In the rows, 128 means zero.
Known rows, with every way that one mark hangs from another:
T(R(P)): [123 140 154 165 136 132 130 124 136 100 128 133 116 148 156 152 126 136
 129 122 153 131 129 131 119 154 142 116 147 125 128 206 103 144 133 127
 140 123 154 127 137 142]
P(R(E U(Z(H)))): [139 134 116 121  78 144 113 134 139 118 117 151 122 127 124 127 145 121
 119 112  89 173 117 153 129 131 113 107 114 128 130 188 142 121 153 116
 127 122 112 107 133 121]
X(Z): [127 141 124 133 104 121 123 154 141 121 133 119 116 128 136 133 130 123
 127 123 141 134 112 138 131 122 120 129 136 113 135 152 112 144 131 123
 139 127 130 136 130 129]
G(Z(H Y)): [135 136 121  74 110 133 130 143 133  93 129 133 121 139 158 131 150 138
 138 125  97 135 134 153 132 174 118 112 101 124 102 183 111 126 128 114
 133 133 116 131 117 127]
R(U): [135 143 130 100 114 128 128 139 132  75 131 133 132 132 117 129 129 125
 139 115 159 153 125 118 123 133 124 123 134 122 139 166 125 152 154 125
 138 125 126 129 135 118]
S(Z(B G)): [133 122 121 126 105 138 132 111 159 148 133 124 135 115 123 135 139 134
 135 113 188 128 111 113 121 128 125 131 135 134 141 118 152 139 147 130
 126 129 117 138 137 132]
G(Z(B)): [125 133 147 104 150 135 152 119 153  90 126 130 122 136 141 139 135 136
 153 134 183 113 138 114 122 163 122 111 109 124 111 135 129 160 146 113
 133 130 126 126 126 129]
Y(Z(B G H S)): [133 123 115 132 142 131 145 131 118 172 134 145 157 102 118 120 129 133
 145 142 181 168 140 133 124 124 128 122 127 141 123  80 134 115  95 128
 127 124 117 135 140 123]
R(P): [129 154 146 151 111 126 134 129 132  77 125 132 116 143 169 133 126 126
 133 125 149 137 124 125 122 141 136 126 136 117 136 179 115 148 127 126
 136 123 137 124 135 143]
H(Z): [136 130 142  79 135 121 138 117 110  86 130 127 117 121 157 133 125 120
 132 127 145 135 122 142 128 120 125 130 115 119 138 151 116 147 128 112
 138 126 132 128 139 126]
Y(Z(G)): [138 133 124 100 137 126 131 122 110 128 135 133 145 108 120 123 125 131
 127 142 134 138 114 139 126 116 137 136 123 137 145 136 127 128 107 128
 134 127 133 129 125 128]
T(R(E U)): [126 117 141 110 102 135 104 128 131 109 129 139 118 134 115 156 127 138
 135 121 188 113 127 127 123 139 133 109 143 127 135 186 132 136 186 125
 143 125 140 123 132 117]
Y(Z(B G S W)): [124 108 114 132 165 129 120 126 122 147 132 124 145 107  80 113 118 135
 139 140 158 138 134 116 124  84 136 147 136 137 131  63 156 133 105 140
 114 125 134 121 133 128]
Z(B H S U Y): [125 119 112 138 119 136 127 144 131 153 130 129 142 130 142 118 128 127
 144 128  92 154 143 121 136 145 117 126 121 131 106 102 124 115 122 129
 117 131 124 132 141 125]
U(R(P) Z(G S)): [110 149 145 212 137 131 136 103 111 125 119 131 127 141 145 124 121 123
 119 136 150 126 147 123 119 103 121 132 143 132 123 133 143 126 124 150
 125 128 124 129 129 137]
W(Z(G)): [129 151 109 110 104 123 136 124 159 145 131 125 120 119 131 120 126 135
 125 126 147 152 112 148 129 109 131 143 123 143 142 160 128 131 145 137
 130 132 138 126 131 131]
S(Z): [137 138 144 132 107 123 129 129 155 114 130 130 116 123 128 140 135 122
 119 110 128 124 108 114 128 135 114 129 129 129 137 154 134 143 146 125
 134 128 123 134 127 134]
P(R(E T)): [138 116 143 143  87 128  97 127 140 100 120 131 124 101 130 136 110 130
 127 124 138 124 110 138 123 106 132 125 107 106 145 177 146 135 166 108
 112 127 132 116 131 131]
Y(Z(S U)): [128 130 154 143 182 115 134 129 119 149 133 135 138 116 106 128 107 110
 122 151  60 123 130 111 136 119 122 142 123 142 128  89 121 124  90 133
 127 128 142 124 120 128]
A(Z(H S)): [129 140 136 142 147 129 146 157 135 145 127 151 126 125 114 125 137 129
 124 113 106 143 141 125 132 147 118 122 123 123 115 100 106 114 115 121
 139 122 111 131 123 123]
P(R(U)): [141 137 132 113 114 134 115 145 137  74 129 138 137 133 111 126 124 118
 135 120 117 178 116 130 117 130 125 127 122 115 140 182 130 160 139 112
 125 122 120 116 134 119]
Z(G W): [128 129 102 107 128 126 112 119 126 124 129 118 123 123 109 118 132 139
 117 119 112 125 115 132 129  95 140 148 135 135 144 129 143 125 135 138
 119 127 138 116 121 130]
G(Z(B H)): [130 139 131  92 132 134 159 129 158 108 126 139 123 130 152 135 149 137
 148 129 178 140 140 133 124 179 118 100 106 127 105 135 118 137 128 108
 135 127 113 131 128 127]
Z(W): [131 137 122 121 118 121 116 135 143  89 127 121 111 130 118 122 130 131
 117 119 101 130 119 125 132 108 130 142 127 127 135 147 131 144 140 130
 123 124 140 118 125 132]
B(Z): [132 126 140 120 127 122 144 125 125  98 122 127 117 136 143 134 133 128
 127 114 167  89 127 116 127 153 139 121 121 116 132 147 120 150 142 116
 139 125 134 128 121 135]
B(Z(G H S)): [127 116 110 132 142 127 148 124 103 165 123 135 132 125 129 127 138 134
 131 113 177 109 143 127 126 138 138 117 131 133 128  90 127 106 113 127
 129 126 115 129 120 129]
T(R(E P)): [120 128 156 163  99 135 114 118 128 116 123 138 103 145 166 165 123 139
 128 129 179  97 125 134 122 147 144 111 146 124 131 205 119 132 155 127
 141 124 152 119 133 143]
Y(Z): [141 142 147 115 130 120 134 134 127 101 134 137 134 116 127 128 123 125
 127 140 124 138 116 133 130 128 127 131 117 130 135 154 118 146 117 121
 138 125 138 131 126 129]
B(Z(H U(R))): [131 136 146 131 117 114 152 122 119 137 124 126 119 147 156 132 139 114
 105 135 116 101 131 128 132 170 126 107 122 129 118 121 108 113 105 119
 137 130 114 145 111 122]
G(Z): [128 141 149  97 153 126 147 121 141  83 127 133 115 135 136 138 135 130
 137 132 136 109 132 125 127 156 124 119 107 127 119 158 120 148 137 116
 135 131 127 122 111 130]
A(Z(B U)): [128 132 141 122 164 137 147 127 158 144 128 131 135 133 111 123 131 125
 128 125  83 116 124 102 132 156 130 131 127 124 123  85 112 137 133 122
 135 126 130 130 128 125]
Y(Z(H U)): [144 147 136 109 141 117 144 135 126 150 134 138 135 116 137 123 134 116
 113 145  47 151 115 142 140 146 123 124 115 145 130 127 105 105  77 121
 135 126 130 132 122 125]
X(Z(G U(R))): [118 136 121 138 115 117 120 128 115 172 136 108 129 134 126 128 124 114
 108 149 107 117 113 143 133 111 122 137 145 129 138 104 123 113 106 137
 131 137 116 145 115 116]
B(Z(Y)): [133 114 125 106 105 130 122 133 119  82 124 120 125 141 150 130 135 133
 135 115 141  95 125 127 127 151 141 126 117 109 122 168 120 150 149 119
 135 130 133 132 123 135]

Rows:
[122 125 146 138 105 138 109 125 122  93 127 142 112 151 138 160 124 135
 137 126 195 116 128 129 117 147 144 104 159 119 137 206 123 135 166 129
 145 123 143 120 140 129]	T(R(E P U))
[118 103 108 135 170 122 123 119 104 138 122 115 122 127  92 121 126 135
 122 114 149  81 137 111 126 101 146 142 139 128 137  74 150 125 128 139
 117 127 136 115 115 133]	B(Z(G S W))
[126 125 131 129 187 120 134 116  99 179 135 130 149 108  98 122 110 118
 121 153  65 120 129 120 133 103 134 149 131 151 138  69 134 108  86 141
 122 130 137 123 116 125]	Y(Z(G S U))
[125 124 129 123 171 134 131 134 160 144 127 119 126 137  88 114 135 129
 117 122  53 109 120 102 136 133 133 140 132 124 126  67 123 133 124 130
 125 126 136 120 122 127]	A(Z(B U W))
[117 148 164 165  60 123 120 117 117  86 123 138 104 148 182 149 115 124
 124 146 200 103 125 132 123 132 128 117 135 114 128 173 136 139 147 125
 138 129 118 131 124 136]	U(R(E P))
[120 125 125 152 167 126 131 111 111 175 130 124 139 119 113 125 116 122
 125 136  79 117 134 110 130 111 132 150 134 148 138  70 139 111 117 142
 116 131 134 119 119 125]	Z(G S U)
[125 124 102 145 115 125 109 170 118 177 134 119 127 133 136 123 130 116
 126 128  39 147 127 148 142 127 113 132 134 123 112 113 106 102  97 132
 125 134 120 136 127 124]	X(Z(H S U Y))
[127 138 146 139 133 135 123 136 132  79 131 135 124 156 134 148 129 132
 138 119 174 144 133 126 114 152 140 110 159 120 135 209 107 147 142 129
 146 121 146 128 143 131]	T(R(P U))
[118 107 131 148 189 113 129 126 119 142 120 110 113 140  97 123 120 117
 114 124  68  72 137  97 136 116 137 143 136 130 129  61 137 124 114 137
 116 127 145 112 112 135]	B(Z(S U W))
[117 108 148 151 132 119 124 130 100 122 125 117 127 152 133 129 113 114
 123 141 108  78 145 111 129 139 125 132 123 117 108 101 129 131 126 132
 124 136 123 139 111 126]	B(Z(S U(R) Y))
[117 115 125 144 197 141 144 119 131 193 128 129 150 122  89 121 122 129
 133 131 101 112 139  96 129 128 133 141 138 133 127  28 131 116 120 136
 123 129 122 125 125 123]	A(Z(B G S U))
[127 136 121 130  98 128 143 110 129 168 131 128 144 129 150 122 137 127
 121 144 151 146 131 135 129 143 121 118 128 141 122  94 130 108 113 128
 125 131 107 145 128 116]	Z(B G H U(R))
[135 128 158 135 149 100 109 127 132 106 131 106 133 109  91 112 109 117
 101 158  65 110 118 129 132  85 124 134 121 125 139 114 133 114 101 134
 118 132 145 143 119 123]	Y(Z(U(R(T)) W))
[144 131 116 114  66 133 115 147 148 119 133 131 121 127 151 132 150 129
 120 104  88 146 109 142 134 153 111 122 119 126 120 187 120 120 138 122
 131 131 112 144 131 131]	S(Z(H Y))
[124 122 132 140 138 128 111 136 117 131 131 120 133 133 128 123 113 121
 133 131  47 125 134 115 137 124 122 149 122 129 117 119 127 125 132 136
 117 134 136 122 124 128]	Z(S U Y)
[125 138 170 174  67 115 111 116 128  71 119 128 113 128 169 143 108 130
 125 143 220  97 128 129 120 115 130 109 133 101 138 178 140 129 159 124
 131 130 127 142 133 137]	U(R(E P T))
[127 116 117 140 142 120 135 144 122 130 119 128 112 132 114 122 138 129
 118 108 129 107 142 122 132 132 130 121 131 125 118  91 129 119 112 128
 124 122 128 121 119 133]	B(Z(H S W))
[138 117 134 135 100 137  97 122 152  89 114 130 129 109 101 124 122 125
 125 114 110 143 117 132 122  94 120 115 115 109 147 186 155 133 186 119
 116 126 132 113 141 124]	P(R(E T U(Z)))
[124 130 128 148 121 150 106 130 135  77 125 128 125 160 133 135 139 137
 132 109 103 150 134 136 119 145 134 114 148 119 119 248 110 141 160 141
 141 126 153 125 151 136]	T(R(P U(Z(Y))))
[132 107 106 112 108 144 113 109 142 168 135 110 145 125 124 128 135 130
 132 124  90 120 107 117 132 136 126 141 132 138 136 111 148 120 142 137
 116 137 122 136 133 130]	S(Z(B G U Y))
[136 124 105  99 116 126 150 120 112 148 125 131 130 126 151 130 149 137
 123 112 165 114 125 141 128 153 146 112 130 131 134 127 119 111 116 120
 136 125 118 133 119 130]	B(Z(G H))
[128 127 143 124 139 125 140 105 116 154 137 123 153 121 122 122 117 120
 124 168 145 126 123 126 126 121 130 132 126 141 131  87 138 128 103 132
 127 133 122 145 124 119]	Y(Z(B G U(R)))
[120 123 122 122 167 129 144 141 148 121 123 133 116 131 113 124 139 135
 143 126 153 129 154 118 127 140 114 115 114 130  99  87 139 128 115 123
 117 127 118 119 126 129]	G(Z(B H S W))
[120 115 109 135 146 133 110 121 103 160 132 117 144 125 118 119 115 127
 131 136  52 121 133 124 135 107 131 155 128 139 129 100 137 110 130 144
 112 135 133 120 122 125]	Z(G S U Y)
[121  98 108 101 172 129 123 111 101 132 128 115 129 113 108 117 121 131
 142 128 173 133 140 127 121  73 132 146 132 128 136  59 152 133 118 131
 113 127 129 117 147 126]	H(Z(B G S W))
[120 142 133 157 120 126 146 142 178 138 129 130 119 123 126 126 110 129
 148 130 205 156 136 117 127 118 114 134 122 132 119 119 136 156 151 132
 124 128 137 128 149 132]	W(Z(B S))
[128 150 139 158  79 133 150 121 157 115 121 136 127 132 159 120 146 128
 122 126 167 163 139 134 129 143 104 103 116 130 104 152 128 137 145 125
 136 125 113 144 139 124]	U(R Z(B H))
[129 137  92 118 122 121 127 137 121 202 135 119 127 124 134 126 143 122
 112 128  67 144 109 156 138 127 129 127 143 139 141 108 107  87  93 130
 132 131 120 136 122 122]	X(Z(G H U))
[125  96  96  80 152 129  95 125  77 115 130 112 126 121 115 111 120 132
 131 126 101 127 132 149 128  70 133 159 125 125 134 106 144 119 120 135
 112 133 132 114 136 127]	H(Z(G S W Y))
[125 127 120 113 101 128 107 114 103 130 134 114 139 138 142 123 124 125
 115 147  80 121 120 140 130 121 129 146 124 135 127 135 135 118 133 138
 122 139 120 140 116 119]	Z(G U(R) Y)
[125 126  97 131 166 133 127 146 120 175 127 137 129 119  78 112 144 139
 110 111  74 136 134 131 132 109 131 139 138 133 126  64 128  95 104 138
 124 123 113 119 116 123]	A(Z(G H S W))
[124  96 109  85 142 140 117 116  91 122 131 120 146 116 142 121 118 134
 159 131 191 140 141 138 120 103 130 140 122 119 124 102 141 138 134 126
 120 132 119 128 153 123]	H(Z(B G S Y))
[126 146 121 148 103 127 155 151 181 160 128 139 121 120 140 120 127 131
 144 124 197 183 140 134 131 132 109 121 120 137 111 117 124 135 134 128
 128 126 124 134 151 129]	W(Z(B H S))
[142 134 108  98 113 135 147 125 130 153 134 141 154 106 135 119 139 136
 139 139 171 169 122 144 126 137 133 116 123 140 130 113 122 119 100 122
 135 124 118 139 139 124]	Y(Z(B G H))
[126 121 104 131 133 124 103 150 122 148 129 121 123 133 116 112 130 125
 115 123   4 142 134 135 143 115 121 145 125 136 114 107 126  97 110 140
 110 131 135 118 122 127]	Z(H S U W Y)
[121 109 124 139 158 127 141 114 102 142 123 126 131 125 120 132 124 131
 136 120 187  87 142 110 122 125 143 132 135 127 135  86 141 129 136 131
 126 127 124 124 118 132]	B(Z(G S))
